Known rows, with every step that occurs
senut, sedasuf, zivo, pigek, geduf, zukil: [ 16 -13  12  -4   4 -10   7  11  -6   3  -4 -24   4  24  -7  12 -13   7
   1  -4   9  18  -4  -8 -12   4   0 -15  23   6]
zukil, geduf: [ 18   4   4   0  -4  -5   5   9  -1 -24  -2  -1 -12   7  -2   9  -7  14
  -3  -8  12   8   8   2   1   2   1  -4  31   3]
deru, sedasuf: [ 20  14   7   3  -4  -7   2   1 -10 -21  -2 -12   2  10  -5   7  -8  17
  -4   6  11  10   9   8  -8   3   3   5  33   2]
rikav, zivo, pigek, geduf: [ 29  -1  -1  -3  -2 -12  19   5   1   1  -7 -21  -1   3  -7  13 -12  11
  -5 -10  10  13  -2   1  -8   2   4  -5  26  11]
senut, zukil: [ 22   7   0   7  -3  -9   7   6 -12  -8   0  -4   3   5   4   6  -8  18
  -4  -9  11   5   3   3  -9  -4   3   5  30   9]
deru, sedasuf, zivo: [  8   5  17  -5   1  -6   7   1  -7 -15  -2 -18  -1  13  -2  11 -10  19
  -2  -1  14  11   9   9 -12   7   3  -2  34   4]
boso, deru, sedasuf: [ 14  17  12   1  -7  -3   4  -1  -6 -20  -6 -10  -2   1  -2   5  -9  19
 -13   4  18   2  10   3  -6  11   5  13  31   2]
rikav, zivo, pigek, geduf, boso: [ 24   4   6  -2   1 -13  10   9   7   4  -9 -15   3   7  -8  12 -16  11
  -3   3   3  14  -3  -2  -1   0   2 -11  22  13]
pigek, zivo: [ 20   4   5  -2  -7  -4   0   4  -6 -17  -7 -10  -9  15  -4  10  -7  18
  -5  -4  19   7   7   6 -14  -8   4   4  22  -5]
zivo, pigek, geduf: [ 38   2   3  -2  -5 -10  15   1  -5 -11  -5 -15  -2   9 -10   7  -9  13
  -4 -10   8  18   1  -1  -5  -2   4  -1  28   4]
sedasuf, deru, boso, geduf, zukil, senut: [  9  14  11  -4   4  -7 -11  14  -5 -27  -5  -2 -12  11   9  16 -17   9
  -5  -7  18   9  10  -2   0  13   7   9  24  -2]
boso, deru, sedasuf, zivo, rikav: [  8   1  18  -4  -3  -8   8   2   1   6  -9 -19  -9  13   2   7 -12  22
 -15   1  17  10  17   2 -15  12   6  17  37   3]
zivo, pigek, geduf, boso, senut, sedasuf, deru, zukil: [ 28   8   7  -3   0 -13  -4  11 -13   2  -3 -19   7  16 -10   5 -18   9
 -10  -3 -11  21  -5 -12   0  12   6  -4  19   6]
pigek, geduf, zukil, zivo: [ 15  -2   4   2  -2  -6  -7   6 -10 -28  -8 -12  -8  22  -5  15 -12  10
   1   5  18  12  -1  -5   6   0  -1  -6  18  -7]
zivo, rikav: [ 31   3   4   3  -7 -10   7   6  -5  -3  -8  -8 -10  15   1   6  -8  18
  -7  -5   8  17  16   5 -12  -5   3  17  36   3]
deru, boso, senut: [ 24  22   3  -5  -7  -6   4   1  -9 -27  -6  -1  -5   8   0   7 -11  15
  -5  -9  13   5  12   7  -8   3   5  13  24  -4]
boso, senut, sedasuf, zivo: [ 10   3  10  -5  -1  -1  14   9 -14 -12  -2 -11  -8   6  -2  12  -9  12
 -12 -21  16  -1   6   0 -19   7   2   2  21   5]
senut, zukil, deru: [ 18   1  -2   9  -2  -7  19  11   0 -12  -2   0  -2  10   7   6  -7  16
 -10  -9  14   0   5  -3   0   5   7   3  25   9]
boso, senut: [ 26  16   3  -1  -6  -3   6   2 -13 -24  -7  -1  -9   1  -2  10  -9  15
  -9 -16  14   0   9   3  -8  -1   3  13  23  -2]
boso, deru, sedasuf, geduf, zukil, zivo: [  1   7  13   0   3  -7 -21   6 -10 -23 -11 -13  -4  22  -2  15 -15  16
  -7  12  21   8   5  -5  -2  19   1   1  25  -2]
sedasuf, senut, zukil: [ 24   2   3  -3   1  -4 -14  10 -14  -9   1  -7   2   6   5   8 -10  18
  -2 -15  11   6  -2   1  -8  -3   2   9  30  11]
deru, zukil, geduf, boso, senut: [ 13  17   4  -4   2 -10 -17   9  -4 -18  -3   2  -7  12  -3   7 -11  12
   0   4  -4   5   7  -2   9   6   2  -4  24  -2]
geduf, boso, senut, zukil, deru, sedasuf, zivo, pigek: [  7   2  12   3  12 -14  14   9  10  12  -5  -7  12  22   0   8 -16  15
 -11   4   3  -1   5 -11  -3  14   7  -2  20   7]
senut, zukil, deru, sedasuf, zivo: [  1  -5   8   3   6  -9  19   8   1  -4   1 -13   4  18   5   9 -10  18
  -9  -1  15   1   5  -1  -5  14   7  -4  29   9]
rikav, zivo, pigek, geduf, zukil, senut: [ 20  -9  -1   0   7 -16   2  15   3  -9  -8 -18  -5  16  -4  19 -11   3
  -5  -2  10   8  -5  -8  -5   3   2  -7  19   3]
senut, zukil, deru, sedasuf: [ 12   4  -2  11   1 -10  13   8  -1 -11   0  -8   7  15   3   5  -7  17
 -10   6  12   0   4  -2   1  10   8   2  29   7]
rikav, zivo, pigek: [ 27   4   3   0  -3 -11  14   6   2   8  -8 -13   1   3  -2  11 -11  14
  -4  -8   8  12   6   6 -19   3   3   2  30  13]
zivo, pigek, geduf, boso, senut, sedasuf: [ 28   8   4   2  -1  -9   8  10  -6  -6  -5 -11   5  11 -13   7 -13   7
 -11  -3   0   7  -3 -12  -3   0   2  -4  14   5]

Rows
[ 23   1   8   6  -1 -10  -8   6  -2  -5 -10  -7   0  25  -4  12 -11  13
   3   6  10  17   7  -3 -11   2  -1   1  25  -5]
geduf, zukil, zivo, pigek
[ 18  24   5  -6  -4  -4   5   1  -6 -20  -2  -5  -8  -1   3   8 -12  16
   1  -8  19   6  14  10  -7   5   8   8  28   4]
deru, boso, geduf
[ -6   2  19  -7   3  -7  -5  17  -4 -14   1  -9 -10  13   3   8  -8  11
 -16   0   5   5   7  -6 -13  17   4  -4  22   7]
geduf, boso, deru, zukil, senut, sedasuf, zivo
[ 21   1  -7  11  -2 -13   4   8 -11   6  -6  -5  -7  17   3   9 -10  17
 -14  -7  12   0  10  -7 -12  -3   4  20  23  -3]
boso, senut, zukil, zivo, rikav
[ 21   5  -4   3   6 -18   9  11   0  15  -7 -12  10   4  -3  12 -17  10
  -8  -4   3  -2  -8 -10   0  -1   4  -5  14  12]
rikav, zivo, pigek, geduf, boso, senut, zukil
[ 14 -13  -4   4   7 -16   4  21  -1  -4  -3 -22   0  19  -6  18 -10  -1
  -8   0   7   6  -8 -12 -11   6   1 -12  17   8]
rikav, zivo, pigek, geduf, zukil, senut, sedasuf
[ 12   9  12   1  -1  -6  -3  13   6 -21  -4   5  -8  10  -2   8 -11  14
  -1   4   5   9   7  -1   9   0  -1  -9  28   5]
zukil, geduf, boso
[ 10  -3   4   3   1  -8 -22   8  -6   8  -4 -18   0  18   4   7 -12  21
 -16   5  15   3   5  -8 -10  10   6  24  31   2]
boso, deru, sedasuf, senut, zukil, zivo, rikav
[ 13 -14   4   1   8 -15  27   5   7   6   0 -24   9  22  -4   8 -11  14
  -9  -2  10   8  -3  -9  -1  13  10 -11  26   9]
senut, zukil, deru, sedasuf, zivo, pigek, geduf
[  5  -6   8  -6   4 -10   1  15 -13 -17   7 -17  -9  18   0  10  -3   9
  -8 -10   4  10   6   1 -22  12   5  -7  27   6]
deru, zukil, senut, sedasuf, zivo
[  9  -2  14  -3  -2  -2  15  10 -11  -9   0 -14  -5  10  -1  10  -8  14
  -7 -14  14  10   6   4 -20   5   1  -5  28  11]
senut, sedasuf, zivo
[ 28   3   7   3  -5  -7   8   2  -3  -7  -6  -8  -4  15  -7  10  -8  16
  -5  -5  10  16  10   0 -16   3   2   3  27   0]
zukil, zivo, pigek
[ 13   9  -5  10   3  -9  13   6  -5 -14  -2  -5   5  11   1   8  -9  15
 -15  -2  13 -10   4  -6   2  11   9  10  21   2]
boso, senut, zukil, deru, sedasuf
[ 19   6  -6   7  -1  -7  19   9  -4 -14  -4   3  -4   6   5   8  -8  14
 -15 -16  15 -10   5  -7   1   6   8  10  18   3]
boso, senut, zukil, deru
[  0  -3  12  -8   0  -6   4  13 -10 -16   3 -15 -13   9   3   9  -4  11
 -18 -12  11   3   7  -3 -21  20   7   0  25   6]
boso, deru, zukil, senut, sedasuf, zivo
[ 25  -3   3   1  -7 -10  -1   7  -2   1 -11 -13 -12  25  -2   8  -8  19
  -8   0  14  13  14   4 -18 -12   5  14  27  -6]
pigek, zivo, rikav
[ 10  10   0   4  -1  -6   2  14  -1 -24  -6  -1  -1  26   4   8 -12   6
  -7   2  13   0   8  -6   0  13   5   4  15  -5]
geduf, zukil, deru, boso, senut, sedasuf
[ 14   8   9   0   7 -12 -20   7 -14 -22  -7 -15   4  24  -2  13 -14  14
   4  11   9  17   4   3  -2   7   0  -4  33   4]
deru, sedasuf, geduf, zukil
[  9  11  10  -5  -5  -7 -10   4  -5 -21  -6 -10  -9  13  -5   6 -13  16
  -8  12   9  11   2  -6  10  11   5  -4  18  -3]
pigek, geduf, boso, deru, zukil, zivo
[ 16   1   2   6  -3  -5   9  16 -11 -29   3  -6 -10  10  -3  11  -2   8
 -16 -10  10   3   5  -3 -17   3   2   1  24   6]
zukil, senut, sedasuf
[  7  -3   6   4   3  -7 -14  16 -17 -20  -5 -12  -3  28  -3  16 -12  10
  -1   2  14  15   1  -6 -11   9  -3 -11  22   5]
senut, sedasuf, geduf, zukil, zivo
[ 26  -5   2   0   3  -8 -13   8  -7   5  -1 -11   5  17  -1  10 -10  17
  -3 -11   8  11  -2  -6 -17   2   3   6  26   7]
sedasuf, senut, zukil, zivo, pigek
[ 15  21  11  -2   6 -10 -13   7 -13 -24  -8  -7   2  15  -6  12 -16  15
  -7   5   5   7   5   0   1   8   2   0  24   5]
deru, sedasuf, geduf, boso, senut
[ 14  -7  -1   3   6 -15   9   9  12   0 -10 -24   7  24  -6  15 -15   7
  -3  16  10   9  -4  -8   6  14   6 -10  22   5]
rikav, zivo, pigek, geduf, zukil, deru, sedasuf
[ 10  -3   6   0   1 -10  -4  20 -11 -35  -1 -15  -4  27   1  13 -14   3
 -10  -1  10  16  -3 -10   2  11   4  -6  19  -1]
pigek, geduf, zukil, senut, sedasuf, deru, boso
[ 16   2   3  -2  -2  -9   5   8   5 -33  -8  -7  -5  27   2   9 -14   9
   1   7  16  13   4  -3  15   7   6  -5  20  -5]
pigek, geduf, zukil, deru, boso
[ 17  18   3   7   1 -10  -2   9 -10  -8  -4   5   4   5   3   7 -13  16
  -7  -3   6  -4   3  -4   0  -5   1   7  19   5]
geduf, boso, senut, zukil
[ 17   3   6   4   2  -9  -9  13  -6 -32  -5   0 -11  18   3  15  -7   9
  -4  -1  12   6   7  -2  -5  -1   0   5  24  -4]
geduf, zukil, senut
[ 10 -16   9   1   2 -10  14  19  -4  -3   0 -15 -16  22   2  12  -5  10
 -18 -13   9  10  13  -4 -25   3   3   6  30   7]
zukil, senut, sedasuf, zivo, rikav
[  5   0  20  -7   5 -12  -1  16   2   4   0 -12  -3  17  -1   6  -8  10
 -15   1  -2  11   7  -9 -20  18   5  -5  24   9]
geduf, boso, deru, zukil, senut, sedasuf, zivo, pigek
[ 30  -8   3   1   0 -10  11   8   8 -12 -10 -10  -2  24  -4  10 -12   8
  -3   0  10  15   1 -10   9   6   5  -5  21  -1]
zivo, pigek, geduf, zukil, deru
[ 27  -8  13 -10   0  -9  21   1  -2  -4  -5 -20  -5  11  -8  11 -11  14
  -3 -17  11  19   2   0 -11   2   4  -8  28   6]
sedasuf, zivo, pigek, geduf
[ 24   8   3  -4   2 -12  10   8   3   2 -11 -12   0   4  -8  14 -18  10
  -8  -4   5   4  -3  -6   0   1   3  -4  15   7]
rikav, zivo, pigek, geduf, boso, senut
